Each row was made from one path, in order. Every step used is in the known rows, and no mark comes twice. Write each row's path.
In the rows, zero is written as 128.
Known rows:
L -> N: [138 128 147 136 126 132 109 123 137 111 129 166 138 123 128 129 128 133
 114 114 116 125 127 109 172 114 138 130 137 150 178 113 126 127 148]
W -> K -> N: [150 137 138 128 148 138 134 120 135  82 136 150 124 108 141 116 112 171
 129 148 132 144 136 125 133 116 123 116 123 107 163 128 150 106 113]
N -> S: [121 126 117 111 149 129 128 130 103 128 141 128 123 127 132 119 142 134
 129 132 136 155 141 128 126  95 135 139 138 114 140 125 129  97 140]
K -> W: [137 143 122 119 152 129 131 123 106 124 136 141 135 118 139 114 106 155
 139 117 135 132 121 124 130 133 116 119 139 128 166 158 127 132 137]
M -> E -> P -> U: [129 141 151 119 112 127 126 130 100 102 142 117 184 133 146 144 132  95
 134 142 107 145 133 112 119  95 153 128 131 136 124 156 146 157 137]
L -> B: [140 125 140 109 136 137 136 128 129 109 138 174 140 114 120 123 119 112
 122 128 123  76 128 128 156 143 135 142 135 109 164  91 111 144 117]
E -> P -> U -> S -> N -> L: [138 138 159  97 125 138 145 127  93  72 123 148 137 135 139 143 111 118
 139 121 109 145 151 112 174  75 178 147 135 135 128 166 151 122 176]
K -> N: [133 137 130 121 132 145 121 112 149  97 128 146 139 117 104 125 117 170
 140 144 127 160 127 112 136 105 123 118 135 120 168 150 129 111 130]
M -> J: [133 123 115 146 131 137 101 132 139 141 140 130 148 132 131 130 132 146
 103 147 120  89 113 126 121 149 127 115 132 140 131 145 119 158 114]
L -> N -> S -> U: [143 121 140 125 137 146 117 125 116 134 128 170 147 132 144 124 134 147
 130 109 112 120 143 121 185  83 154 132 144 128 202 122 137 111 161]
P -> U -> S -> N -> K: [117 129 167 120 147 143 101 119 126  99 119 148 128 138 162 134 125 152
 141 108 106 120 150 123 157  57 159 136 121 112 140 177 165  96 201]
L -> B -> U: [155 130 145 121 115 129 142 130 134 121 132 186 149 132 124 125 107 128
 126 124 127  41 124 130 139 136 140 142 129 118 189  86 125 154 120]
B -> L -> N -> S -> U: [148 141 130 128 126 137 107 124 121 129 102 188 145 133 143 121 116 146
 119 132 128 125 128 117 157  72 140 146 127 130 227 128 138 106 151]
M -> E -> N -> K -> W: [135 136 138 130 141 133  94 112  94  76 156 126 168 118 147 123 136 111
 140 163 133 132 140 116 105  80 130 118 141 102 184 189 153 166 151]
B -> L -> N: [145 148 135 135 115 126 102 122 139 109 102 186 140 125 129 125 112 135
 107 135 131 131 116 110 144  98 129 144 122 147 210 121 131 123 141]
S -> U -> B: [137 115 131 132 125 145 136 122 128 156 105 150 150 151 130 125 112 146
 161 112 112  45 149 129 151 125 153 108 115 120 148 141 142 120 136]
B -> U -> S -> N -> E: [142 116 149 136 123 136 116 115 136 109 121 153 108 168 152 134 120 161
 160 106 123  56 144 125 120  76 144 115 129 110 190 141 152 137 167]
U -> B -> L: [127 137 123 127 127 120 115 117 133 108 101 170 139 137 107 118 107 133
 135 136 140  91 134 107 111 112 137 126 105 140 156 130 133 100 125]
S -> U -> B -> L -> N: [148 127 134 136 118 144 121 119 136 144  89 188 159 149 131 124 102 152
 149 117 115  48 141 118 162 104 154 118 111 132 198 139 144 120 144]
P -> E -> N -> L -> B: [143 135 155  97 132 144  93 126 139 131 132 153 156 105 138 125 133  90
 128 130 127 135 129 137 132  82 138 143 128 108 174 148 153 108 127]
S -> U: [144 119 130 133 119 149 139 130 126 164 110 133 145 145 147 130 119 145
 150 116 112  80 137 143 154 124 142 119 125 112 152 144 142 139 136]
E -> N -> L -> B: [163 132 143 104 120 144 130 122  96  57 139 180 129 110 119 121 122  85
 116 158 139 125 132 128 156 105 151 145 143  94 153 138 133 125 143]
P -> U -> S -> N -> K -> W: [121 136 162 114 158 143 102 117 115  96 123 153 130 133 168 127 115 166
 147 102 110 119 148 122 158  58 152 133 126 113 156 192 166  98 204]
K -> N -> E -> P -> U -> S: [120 125 147  85 148 147 115 112 136  93 136 138 143 133 122 138 119 172
 155 130 114 168 147 103 151  72 139 122 140 123 173 162 140 116 153]
U -> S -> N -> E: [121 105 146 118 152 148 104 113 130  85 129 141  91 150 151 131 138 144
 161 108 115  97 155 120 145  75 142 112 137  96 164 153 137 125 174]
M -> E -> P -> U -> S: [124 131 156 114 124 137 117 129  96  75 146 119 167 143 150 146 131  94
 134 132 109 125 138 107 122  85 164 128 131 136 119 165 145 141 151]
K -> N -> E -> P -> U: [125 135 141  91 135 137 123 114 139 118 133 137 162 122 121 135 120 169
 156 140 112 189 142 109 148  83 128 123 140 122 178 152 142 137 139]
L -> N -> K -> W: [135 144 138 124 163 128  99 115 124 127 138 176 156 105 138 119 118 161
 128 119 119 125 140 105 171 101 128 137 143 137 234 144 145 159 168]
E -> N -> S -> U: [141 113 134 116 128 145 130 122  86  86 136 125 133 136 141 124 131 125
 139 145 141 135 150 138 156  74 153 132 140 106 158 158 144  90 149]
L -> B -> U -> S -> N: [156 121 159 122 127 145 133 120 132  77 130 196 123 143 134 128 106 135
 140 112 122  15 137 124 154 105 155 136 133 105 204 105 129 139 148]
E -> P: [129 133 130 108 123 120 158 131 104  97 136 117 147 125 112 139 113 115
 134 136 128 137 144 113 152 128 148 143 136 155 136 125 125 155 116]
S -> U -> B -> L -> N -> K: [143 130 132 133 130 140 112 116 136 153  91 187 167 142 133 123 104 157
 152 124 113  41 154 116 162  94 152 127 110 124 218 146 155 139 154]
W -> K -> N -> L: [163 147 134 122 147 143 136 123 126  89 131 173 123 102 140 113 114 159
 126 156 129 160 134 126 132 112 129 121 127  87 160 138 155 113 124]

Write each row's path:
[132 127 138 122 143 133 108 123 117 113 140 164 134 121 131 121 139 136
 115 116 123 150 137 111 168  86 145 138 146 137 189 110 128  98 156]
L -> N -> S
[137 110 133 115 132 145 128 118  88  79 133 132 136 140 130 120 126 126
 146 141 140 114 159 129 155  73 161 125 134 114 156 158 144  79 149]
E -> N -> S -> U -> B
[131 119 144 122 138 130  97 120 142 146 133 160 138 127 141 130 143 138
 130 109 110 134 135 113 161 106 126 121 143 129 196 107 129 151 148]
L -> N -> E
[117 126 147 103 145 135  88 125 132 131 140 107 147 117 147 125 142 114
 135 125 138 170 139 137 119  58 133 136 127 127 170 157 156  73 128]
P -> E -> N -> S
[159 132 147 139 116 142 125 119 126  92 114 174 108 160 145 131 112 149
 148 113 125  58 138 123 125  77 158 124 130 108 175 154 154 128 177]
B -> U -> S -> N -> L
[120 119 145 124 161 146 104 111 125  73 127 145 100 136 143 129 129 149
 154 118 120  87 162 116 151  68 150 128 132 102 177 169 148 130 185]
U -> S -> N -> K
[133 138 135 133 127 123 106 114 138  99 100 194 147 133 108 119 108 135
 126 127 131  88 133  97 138 102 143 127 111 154 189 122 131  99 138]
U -> B -> L -> N
[176 146 148 129 110 140 146 116 124 104 116 209 134 121 132 120 120 125
 147 131 113  90 135 130 156  96 147 134 143  75 200 127 143 168 157]
S -> N -> L -> B -> U
[122 127 153 114 132 136  87 124 149 131 131 109 151 117 143 130 134 110
 135 123 132 153 130 137 119  79 128 130 120 138 161 159 154  93 120]
P -> E -> N
[124 147 117 113 171 122 114 120 114 146 139 141 150 106 139 115 114 164
 144 135 131 127 147 122 130 111 116 138 135 113 197 166 150 168 155]
N -> K -> W
[127 130 130  94 139 137 127 111 139 111 138 134 150 121 108 133 122 166
 157 145 121 177 144 105 143  95 122 118 145 120 192 143 130 149 124]
K -> N -> E -> P
[168 138 140 106 128 148 134 130 116 107 126 211 124 133 128 124 114 110
 122 126 125  51 126 125 136 112 159 145 136  90 168 119 134 139 155]
N -> L -> B -> U -> S
[126 114 149 128 144 150 112 115 124  58 125 145  91 146 141 131 127 139
 149 109 120  86 148 119 152  81 152 118 134 111 153 159 134 108 173]
U -> S -> N
[125 146 145 102 115 115 144 127 106  98 111 148 170 134 117 137  97 122
 132 133 123 137 144 104 148  97 162 148 113 167 130 142 146 110 137]
E -> P -> U -> B -> L
[160 148 133 100 134 158 129 114 138  93 129 202 143 101 100 118 115 145
 132 151 122 140 123 113 151 107 135 133 144  86 187 139 127 130 138]
K -> N -> L -> B
[139 118 139 124 142 144 115 120 118 130 125 178 150 136 132 120 130 148
 138 106 112  96 150 111 183  85 162 125 138 134 200 121 139  98 161]
L -> N -> S -> U -> B
[139 120 142 137 121 135 120 127 129 105 124 147 112 166 139 135 109 151
 135 108 134  44 131 123 111  99 151 126 121 136 154 138 143 110 153]
B -> U -> S
[166 142 145 121 122 144 142 116 121 101 120 200 128 109 130 119 129 114
 144 136 112 116 138 128 167 100 144 135 146  71 185 130 136 160 156]
S -> N -> L -> B
[132 130 155 112 123 123 137 116 122 124 124 135 145 131 149 136 134 140
 166 124 103 162 157 123 163  75 138 125 141 109 177 144 151 170 157]
S -> N -> E -> P -> U
[120 139 146 104 160 131  78 118 139 144 138 117 164 103 150 122 125 134
 145 126 135 152 142 132 120  68 120 137 124 127 205 182 169 119 138]
P -> E -> N -> K -> W
[143 127 126 134 118 142 131 121 131 151  88 167 152 152 131 123 102 148
 155 124 122  46 142 127 140 112 149 117 106 122 172 146 144 120 135]
S -> U -> B -> L
[134 125 117 114 141 140 129 125 104 146 109 157 143 147 135 115 120 151
 150 128 130  93 152 128 135  81 152 129 121 109 175 140 142  91 145]
N -> S -> U -> B -> L
[128 133 134 113 130 118 112 114 130 105 108 185 155 136 108 125 108 131
 139 129 128  99 146  91 145  97 144 129 119 157 204 115 132 126 134]
U -> B -> L -> N -> E -> P
[138 125 145 138 113 136 100 118 104  64 149 118 154 133 141 131 145  86
 130 159 130 131 128 120 105  91 138 112 137 110 141 164 138 141 135]
M -> E -> N
[144 131 137 106 154 133 140 120 127  97 143 142 132 110 143 122 114 167
 145 151 127 159 151 119 139 108 122 117 130 106 183 122 150 139 108]
W -> K -> N -> E -> P
[120 128 155  96 132 132 142 132  98  78 132 123 141 141 136 146 108 120
 130 116 117 130 146 111 163  93 171 146 127 160 110 150 141 107 157]
E -> P -> U -> S
[114 123 159 113 139 145 106 130 122 104 123 136 124 147 157 137 121 136
 123 101 114 118 131 125 143  88 158 132 116 135  95 159 147  67 177]
P -> U -> S
[142 127 136 117 157 136 124 119 139 109 139 147 125 112 152 116 124 175
 141 145 126 154 142 127 125 109 112 109 127  91 179 125 152 124 114]
W -> K -> N -> E
[143 160 128 126 144 121  93 116 127 120 109 194 153 111 137 117 103 160
 117 140 134 129 127 105 146  85 122 151 126 139 252 145 145 149 157]
B -> L -> N -> K -> W
[133 124 142 113 127 124 142 113 122 117 128 131 133 130 138 134 135 137
 170 129 111 149 159 121 158  88 130 120 146 105 190 136 139 186 143]
S -> N -> E -> P
[117 119 168 114 140 146 102 120 128 108 120 143 120 148 169 135 133 147
 148  99 102 130 144 127 153  63 151 122 124 110 128 167 156  93 191]
P -> U -> S -> N -> E
[164 142 140 102 134 163 122 114 139  75 128 212 133 122 106 121 105 156
 135 141 125  96 126 110 145  90 149 132 141  90 199 145 134 117 154]
K -> N -> L -> B -> U -> S
[126 123 158 106 135 124 111 119 128 127 132 167 167 132 132 136 127 133
 138 105 101 134 150  97 178  94 152 127 136 157 185 114 139 139 156]
L -> N -> E -> P -> U -> B
[120 136 149 101 121 118 149 129 105 100 124 134 169 134 116 139 105 121
 137 123 117 135 150 107 157 108 167 140 120 168 113 139 143 113 138]
E -> P -> U -> B
[130 148 148 120 110 122 118 125 103  91 126 142 189 139 135 139 120  98
 136 147 115 128 135 101 108  84 157 130 119 144 143 158 148 143 136]
M -> E -> P -> U -> B -> L
[144 120 134 127 125 143 113 116 137 164  91 181 160 153 139 124 112 153
 158 113 109  53 147 119 157  99 146 113 114 121 209 134 146 132 145]
S -> U -> B -> L -> N -> E
[123 116 162 100 143 135 103 122 123 108 137 157 145 137 148 142 129 134
 132 101 103 132 148 100 185  81 155 133 142 152 184 123 138 134 170]
L -> N -> E -> P -> U -> S
[122 146 147 122 118 122 111 124 133 129  96 165 157 138 134 125 107 137
 126 122 121 124 129 116 124  92 147 135  99 144 122 148 152  72 154]
P -> U -> B -> L
[145 134 144 135 140 134 116 113 124  99 124 165 120 153 151 125 102 179
 159 110 129  47 148 120 127  73 146 124 130 115 218 170 161 140 182]
B -> U -> S -> N -> K -> W
[144 135 130 118 161 138 132 122 119  82 144 150 122 107 143 111 121 172
 130 151 138 168 143 126 131  95 128 122 129  99 172 128 151  87 120]
W -> K -> N -> S
[128 145 157 125 119 125 102 121 136 120  98 187 164 135 132 126 108 140
 119 114 114 122 128 107 145  86 153 135 103 153 146 140 152  73 164]
P -> U -> B -> L -> N
[169 152 136 108 123 152 131 114 143  99 125 210 150 111 102 119 107 156
 135 148 124 117 121 114 141 102 138 134 142  87 201 137 136 134 139]
K -> N -> L -> B -> U
[127 134 141 130 147 128  97 119 139 129 133 167 150 111 130 127 132 146
 121 128 114 120 145 107 168  98 136 144 136 137 210 126 145 155 163]
L -> N -> K
[148 118 152 115 130 143 131 128 130  90 135 188 130 144 130 129 105 128
 128 111 128   7 130 124 142 121 154 140 129 119 185  98 124 132 137]
L -> B -> U -> S
[161 142 131 102 131 143 140 131 113 125 129 198 135 107 121 120 124  97
 118 137 121 106 124 128 147 132 144 147 141  82 149 113 125 153 138]
N -> L -> B
